Known rows, with every way that one mark hangs from another
guburat{dugog fasoz}: .01,-.11,-.16,-.02,.31,-.02,-.10,-.17,-.03,.10,.01,.04,-.16,-.07,.05,.17,-.10,-.05,-.07,.15,.16,-.09,-.07
kiko{bimaso fere napare{purabif{berul geve{guburat}}}}: -.38,-.05,.35,-.14,-.28,.02,.09,-.18,-.23,-.44,.05,.17,.42,-.11,-.19,-.13,.22,.29,-.39,.12,.12,-.46,-.22
berul{purabif{geve{guburat{fasoz}}} zapera{numek}}: .51,-.75,.56,-.07,-.10,.20,.17,-.33,-.21,-.51,-.15,.12,-.14,.25,.05,.12,.20,.40,-.28,.11,.09,-.12,-.10
berul{purabif{geve{guburat}} zapera{fere}}: .25,-.61,.58,.14,-.12,.13,.38,-.30,-.21,-.38,-.16,-.05,-.23,.27,.29,-.04,.13,.30,-.12,.05,-.07,-.03,-.05
geve{guburat{dugog fasoz}}: -.05,-.07,-.08,.12,.13,-.06,-.01,-.27,-.06,-.17,.04,.02,-.27,-.04,.10,.15,-.06,.04,-.12,.02,.08,.08,-.06
zapera{berul{purabif} fere numek}: .40,-.58,.29,.17,-.15,.06,.19,.38,-.15,-.06,-.24,-.11,.16,.30,.08,.04,.26,.14,-.06,-.27,-.19,-.13,.30
napare{purabif{berul{zapera{fere}} geve}}: -.02,-.46,.41,-.14,.07,.15,.06,-.11,-.11,-.24,-.01,.14,.22,.06,.02,-.23,.22,.15,-.08,.30,.18,-.28,-.18
berul{purabif{geve}}: .34,-.29,.26,-.21,-.10,.11,.00,-.16,-.08,-.26,-.08,.07,-.15,.07,.10,.12,.15,.15,-.08,.01,.08,-.32,-.02
geve{guburat{dugog fasoz{gubo}}}: .05,-.05,-.08,.08,.11,.16,.03,-.31,-.15,-.14,.01,.05,-.35,-.08,.18,.03,.08,-.18,.08,.06,.15,.11,-.18
purabif{geve}: .16,-.12,.11,-.15,-.05,.22,-.12,-.15,-.01,-.08,-.01,.09,-.03,-.02,-.03,.01,.07,.09,-.07,.06,.13,-.26,-.02
zapera{berul{purabif{geve{guburat{fasoz}}}} fere numek}: .51,-.83,.47,.19,-.32,.28,.17,.05,-.25,-.37,-.21,.05,-.14,.27,.08,.22,.31,.32,-.31,-.30,-.03,-.12,.19
guburat{fasoz{gubo}}: .13,-.18,-.04,.01,.03,.23,.01,-.13,-.18,.06,.00,.13,-.24,-.08,.06,.05,.10,-.25,.08,.09,.16,.15,-.21
gubo{fasoz}: -.04,-.03,-.06,.18,-.02,.08,.13,-.01,.02,.08,.00,.06,.06,-.04,-.10,-.02,-.09,-.10,-.17,.04,-.18,-.03,-.03
kiko{napare}: -.04,.09,.07,-.02,-.01,.04,.11,.00,-.03,.12,.05,.07,.25,.07,-.07,-.04,-.11,.03,-.13,-.05,-.08,-.22,-.03
purabif{berul{zapera{fere numek}} geve{guburat{dugog}}}: .18,-.45,.32,.03,.07,.22,.15,-.16,-.23,-.45,-.18,.02,.30,.20,-.02,-.22,.22,.32,-.13,.18,.10,-.29,.00
numek{zapera{berul{purabif{geve{guburat{fasoz}}}} fere}}: .42,-.77,.43,.19,-.18,.17,.28,-.08,-.22,-.48,-.06,-.01,-.38,.13,.09,.29,.27,.15,-.36,-.27,.04,.13,.16
zapera{numek}: .20,-.07,.03,-.06,.00,.12,.03,.12,-.06,-.02,-.09,.01,.24,.12,-.10,-.08,.10,.10,-.05,-.04,-.01,-.13,.10
zapera{berul{purabif{geve}} fere numek}: .55,-.70,.41,.01,-.21,.29,.08,.24,-.16,-.14,-.25,-.01,.13,.27,.06,.06,.31,.24,-.12,-.21,-.03,-.39,.29
napare{purabif{berul{zapera{numek}} geve{guburat}}}: .16,-.36,.49,-.26,-.16,.16,-.05,-.15,-.05,-.66,-.01,.18,.38,.11,-.16,-.28,.35,.36,-.17,.20,.17,-.31,-.13
purabif{berul{zapera} geve}: .10,-.40,.32,-.17,-.01,.09,-.08,-.17,-.06,-.38,-.02,.15,.17,-.01,-.16,-.05,.16,.16,-.09,.30,.17,-.18,-.18
zapera{berul fere numek}: .21,-.39,.13,.25,-.11,.18,.07,.38,-.09,.13,-.17,-.08,.28,.21,-.05,-.06,.18,.08,-.03,-.22,-.12,-.07,.30
guburat{dugog fasoz{gubo}}: .12,-.11,-.17,-.04,.30,.19,-.09,-.22,-.14,.12,-.01,.07,-.24,-.12,.13,.04,.04,-.27,.14,.18,.22,-.04,-.18
bimaso{kiko{napare{purabif}}}: -.19,.18,.07,.03,.06,.00,.11,.00,.04,-.02,.27,.10,.29,.07,-.03,-.16,-.05,-.18,.00,-.14,-.09,-.19,-.11
kiko{bimaso}: -.09,.01,.14,.06,-.02,-.09,-.06,-.08,-.20,-.10,-.08,.01,.01,-.06,-.03,.06,.00,.10,.00,.01,.03,.02,.09
fasoz{gubo}: .09,.01,-.01,-.03,-.02,.22,.03,-.05,-.10,.03,-.02,.03,-.08,-.05,.07,-.12,.14,-.23,.21,.03,.06,.04,-.12
napare{purabif{geve}}: .08,-.06,.19,-.29,-.01,.22,-.20,-.15,.08,-.07,.08,.14,.04,-.05,.02,-.11,.12,.09,-.05,.11,.22,-.42,-.07

Rows
.28,-.41,.42,-.09,.10,.02,.05,-.45,-.03,-.45,-.08,-.04,-.22,.14,.25,.02,.09,.27,-.05,.21,.08,-.29,-.07
berul{purabif{geve{guburat{dugog}}} zapera}
-.48,.02,.14,-.12,-.04,-.19,.11,.06,-.20,-.11,.04,.09,.57,-.12,-.19,-.12,.13,.08,-.27,.19,.05,-.35,-.20
kiko{bimaso fere napare{purabif{berul}}}
.44,-.67,.59,.08,-.12,.26,.40,-.16,-.27,-.40,-.26,-.04,.02,.39,.19,-.12,.24,.41,-.15,.01,-.08,-.16,.05
berul{purabif{geve{guburat}} zapera{fere numek}}
-.43,.04,.16,-.07,.04,-.07,.14,-.02,-.15,.21,.04,.01,.41,-.06,-.05,-.13,.00,.07,-.22,.16,.01,-.37,-.13
kiko{bimaso fere napare{purabif}}
.30,-.53,.26,.16,.00,-.05,.32,.26,-.12,-.15,-.09,-.18,-.07,.17,.11,.12,.21,-.04,-.10,-.24,-.12,.14,.27
numek{zapera{berul{purabif} fere}}
-.21,.14,.29,-.12,.03,-.07,-.04,-.08,-.16,.01,.07,.12,.34,-.02,-.06,-.10,-.06,.14,-.10,.02,.03,-.35,.01
kiko{bimaso napare{purabif}}
.21,-.71,.43,.12,-.11,.28,.23,-.16,-.35,-.50,-.16,.17,.12,.20,-.11,-.04,.25,.35,-.33,.12,.11,.02,-.11
purabif{berul{zapera{fere numek}} geve{guburat{fasoz}}}
.09,-.45,.25,.09,.08,.06,.28,.18,-.24,-.17,-.19,.00,.43,.23,-.10,-.21,.19,.16,-.08,.15,-.04,.01,.00
purabif{berul{zapera{fere numek}}}
-.36,-.01,.10,.08,.00,-.04,.21,-.01,-.21,.21,-.05,-.03,.32,-.02,-.10,-.01,-.06,.08,-.24,.11,-.06,-.23,-.07
kiko{bimaso fere napare}
.15,-.43,.26,.16,.16,.18,.30,.09,-.19,.13,-.20,-.08,.27,.29,.04,-.22,.05,.15,-.02,.11,-.08,.00,.08
berul{zapera{fere numek}}
.05,-.28,.17,-.05,-.26,.11,-.06,-.25,-.16,-.62,.03,.26,-.14,-.09,-.16,.18,.19,.21,-.31,.01,.19,.02,-.19
purabif{berul geve{guburat{fasoz}}}
-.34,.03,-.12,.24,.03,.02,.36,.07,-.02,.17,.15,-.06,.29,.07,-.06,-.07,-.04,-.25,-.13,-.04,-.18,-.07,-.19
bimaso{kiko{fere napare}}
.51,-.54,.34,-.15,-.09,.09,-.02,.04,.02,-.38,.00,-.02,-.09,.04,-.05,.19,.29,.06,-.16,-.14,.09,-.20,.20
numek{zapera{berul{purabif{geve}}}}
.48,-.66,.41,.01,-.22,.08,.07,-.15,-.08,-.61,.04,.06,-.36,.04,-.03,.35,.28,.15,-.35,-.21,.11,.06,.09
numek{zapera{berul{purabif{geve{guburat{fasoz}}}}}}
-.42,.08,-.05,.09,.06,.01,.28,.07,.06,.18,.25,-.01,.36,.04,-.01,-.20,.01,-.24,-.12,.02,-.10,-.21,-.25
bimaso{kiko{fere napare{purabif}}}
.30,-.65,.50,.01,.07,.18,.28,-.20,-.20,-.12,-.18,-.02,-.13,.24,.26,-.02,.10,.20,-.06,.18,.01,-.19,-.04
berul{purabif{geve} zapera{fere}}
.35,-.41,.24,-.01,-.04,-.14,.09,.19,.02,-.29,.00,-.12,-.06,.07,-.02,.18,.22,-.03,-.10,-.18,-.04,.07,.21
numek{zapera{berul{purabif}}}
-.02,-.48,.45,-.16,-.09,.06,-.06,-.37,-.07,-.61,.11,.28,-.05,-.04,-.08,-.02,.21,.25,-.25,.28,.26,-.07,-.33
napare{purabif{berul{zapera} geve{guburat{fasoz}}}}
.49,-.57,.36,.12,-.13,.21,.05,.05,-.13,-.33,-.23,-.10,.03,.27,.17,.04,.29,.29,-.11,-.24,-.04,-.43,.31
zapera{berul{purabif{geve{guburat{dugog}}}} fere numek}
.19,-.50,.28,.24,-.14,-.07,.16,.24,-.09,-.04,-.14,-.12,-.09,.18,.19,.13,.14,.04,-.01,-.24,-.17,.01,.20
zapera{berul{purabif} fere}
-.34,.04,.01,-.12,.05,.04,.20,.06,.05,.30,.12,.01,.39,.00,-.02,-.20,.00,-.03,-.22,.15,-.01,-.39,-.21
kiko{fere napare{purabif}}
.34,-.54,.48,-.17,.02,.09,.08,-.28,-.05,-.26,-.10,.05,-.11,.14,.13,.04,.11,.21,-.05,.22,.10,-.26,-.10
berul{purabif{geve} zapera}
.05,-.51,.33,.02,.03,.17,.13,-.11,-.18,-.24,-.10,.10,.16,.08,-.03,-.11,.16,.16,-.10,.24,.11,-.12,-.12
purabif{berul{zapera{fere}} geve}
.40,-.52,.32,.11,.03,.11,.19,-.07,-.10,-.44,-.07,-.16,-.19,.13,.19,.11,.26,.12,-.16,-.22,.02,-.16,.29
numek{zapera{berul{purabif{geve{guburat{dugog}}}} fere}}
.46,-.64,.38,.03,-.05,.18,.19,.11,-.13,-.24,-.10,-.08,-.10,.13,.07,.13,.27,.05,-.17,-.19,.02,-.13,.26
numek{zapera{berul{purabif{geve}} fere}}
.20,-.52,.45,.08,-.17,.26,.24,-.07,-.27,-.52,-.19,.07,.29,.24,-.10,-.22,.29,.36,-.20,.07,.02,-.10,-.03
purabif{berul{zapera{fere numek}} geve{guburat}}
